(in the rows, 128 means zero)
Known rows, with every way that one mark hangs from another
j133[j859[j904[j277]]]: [134  99 131 176 134 131 111 120 151 151 104 138 152 124 139 114 124 105
 176 122 129 126 144]
j859[j133 j904[j277]]: [131 160 126 161 144 131 114 126 138 139 111 138 151 120 127 119 118 117
 162 124 113 129 139]
j904[j277 j460]: [133 119 119 122 135 132 114 116 111 134 111 128 149 121 141 121 118 108
 166 115 120 143 125]
j460[j809[j733] j904]: [136 131 110  73 150 136 100 116 141 146 177 149 119 132 144  96 128 121
 112 148 145 128 134]
j859[j904[j277 j460]]: [131 101 119 149 138 134 112 113 124 140 109 126 159 124 137 108 115 112
 162 105 117 136 134]
j809[j460[j904[j277]] j733]: [141 160 128 102 141 130 114 109 134 142 179 138 112 112 136 102 120 112
 152 136 130 137 117]
j904[j277 j733]: [139 129 120  97 133 123 118 123 126 143  98 125 147 120 132 123 134 104
 137 119 117 137 128]
j460[j809 j904[j277[j812 j926]]]: [144 157 128  34 132 126 123 130 133 135 165 168 136 126 165 115 110 102
 169 136 140 148 115]
j809[j460[j904] j733]: [142 135 124  97 142 133 112 109 143 142 170 130 109 120 128  98 126 125
 132 147 130 130 127]
j859[j133 j904[j277[j812]]]: [138 151 137 146 145 132 118 123 136 133 117 137 164 119 134 122 120 116
 165 127 109 137 133]
j859[j133]: [134 161 120 133 145 133 112 128 134 134 118 134 139 123 122 128 126 126
 147 146 117 129 141]
j809[j460[j904[j277[j926]]] j733]: [143 175 127  76 139 128 123 114 140 137 165 144 120 116 139  96 107 108
 179 137 138 143 107]
j926[j277[j812]]: [146  71 133 129 141 133 118 129 127 139 141 121 148 128 134 116 138 138
 119 137 141 132 135]
j460[j904[j733]]: [141 123 121  47 136 132 113 123 143 141 119 127 127 128 131 119 131 124
 115 136 117 131 136]
j460[j809 j904[j277[j812] j733]]: [146 125 130  18 132 121 113 125 123 144 153 148 131 120 159 121 133 104
 126 133 119 143 128]
j133[j859[j904[j460]]]: [132  61 122 149 135 139 104 109 143 147  87 121 155 130 137 108 125 112
 166 130 120 123 155]
j277[j812 j926]: [146 138 128  92 134 131 129 126 144 129 126 134 156 132 138 119 121 116
 162 133 140 143 122]
j809[j460 j733]: [141 127 121 142 140 129 113 107 136 144 154 122 126 121 122 100 133 121
 134 141 138 130 129]
j859[j133 j904[j277 j460[j809]]]: [126 128 111 122 142 129 104 121 114 142 116 150 149 120 143 108 115 103
 160 126 112 129 146]
j133[j859[j904]]: [134  79 126 182 137 135 108 118 158 153 101 130 147 132 130 109 130 114
 157 134 130 118 156]
j859[j904[j277]]: [133 121 126 168 138 132 118 121 141 145 122 131 152 126 133 111 123 119
 154 109 124 130 135]

Rows
[132  76 125 159 133 135 108 111 134 148  91 129 159 121 144 110 117  98
 184 120 118 131 145]
j133[j859[j904[j277 j460]]]
[135  93 102  54 131 125 104 116 112 146 107 124 140 127 141 111 137 103
 117 129 121 132 145]
j904[j460[j809] j733]
[138 127 118  91 135 123 125 126 146 143  83 129 163 128 131 107 119 102
 166 108 126 134 127]
j859[j904[j277[j926] j733]]
[142 111 130 102 134 130 118 112 111 130 125 126 161 118 149 126 119 106
 166 118 119 150 121]
j904[j277[j812] j460]
[145 141 127  59 145 132 109 114 130 139 180 152 133 124 158 103 124 110
 135 139 140 144 116]
j460[j809[j733] j904[j277[j812]]]
[140 149 115  10 132 121 118 133 132 144 130 160 127 126 153 110 118  99
 150 129 133 139 124]
j460[j809 j904[j277[j926] j733]]
[138 111 115  74 133 125 114 114 111 137  85 115 153 118 137 121 127 100
 150 114 111 141 128]
j904[j277 j460 j733]
[151 145 135   4 131 124 129 126 138 130 115 140 146 123 147 121 117 103
 163 128 119 151 110]
j460[j904[j277[j812 j926] j733]]
[133 128 118 107 143 130 111 124 143 142  85 122 152 126 113 117 133 122
 126 133 102 122 152]
j859[j133 j904[j733]]
[129 118 118 136 146 140 107 116 130 135  94 122 155 126 123 113 116 124
 153 130 105 125 147]
j859[j133 j904[j460]]
[139 131 117  34 133 123 108 127 124 150 140 151 120 122 152 115 129 105
 127 127 123 135 133]
j460[j809 j904[j277 j733]]
[133 103  97 101 145 135 100 105 116 142 139 129 143 130 141  92 130 111
 131 136 140 132 134]
j904[j460[j809[j733]]]
[144 162 128  34 126 118 130 125 134 142 131 139 117 113 138 115 112 102
 168 130 118 141 119]
j809[j460[j904[j277[j926] j733]]]
[139  64 138 142 132 132 112 108 133 142  93 127 170 121 151 117 118  97
 187 123 115 137 138]
j133[j859[j904[j277[j812] j460]]]
[142 146 118  70 133 122 126 128 135 138  90 133 154 124 133 118 122 100
 168 119 127 143 118]
j904[j277[j926] j733]
[132 118 103 102 145 129 101 107 105 141 140 136 147 124 149  95 124  98
 147 126 139 139 124]
j904[j277 j460[j809[j733]]]
[128 137 121 142 144 133 110 117 122 135  93 132 160 119 132 116 112 112
 171 121 100 133 139]
j859[j133 j904[j277 j460]]
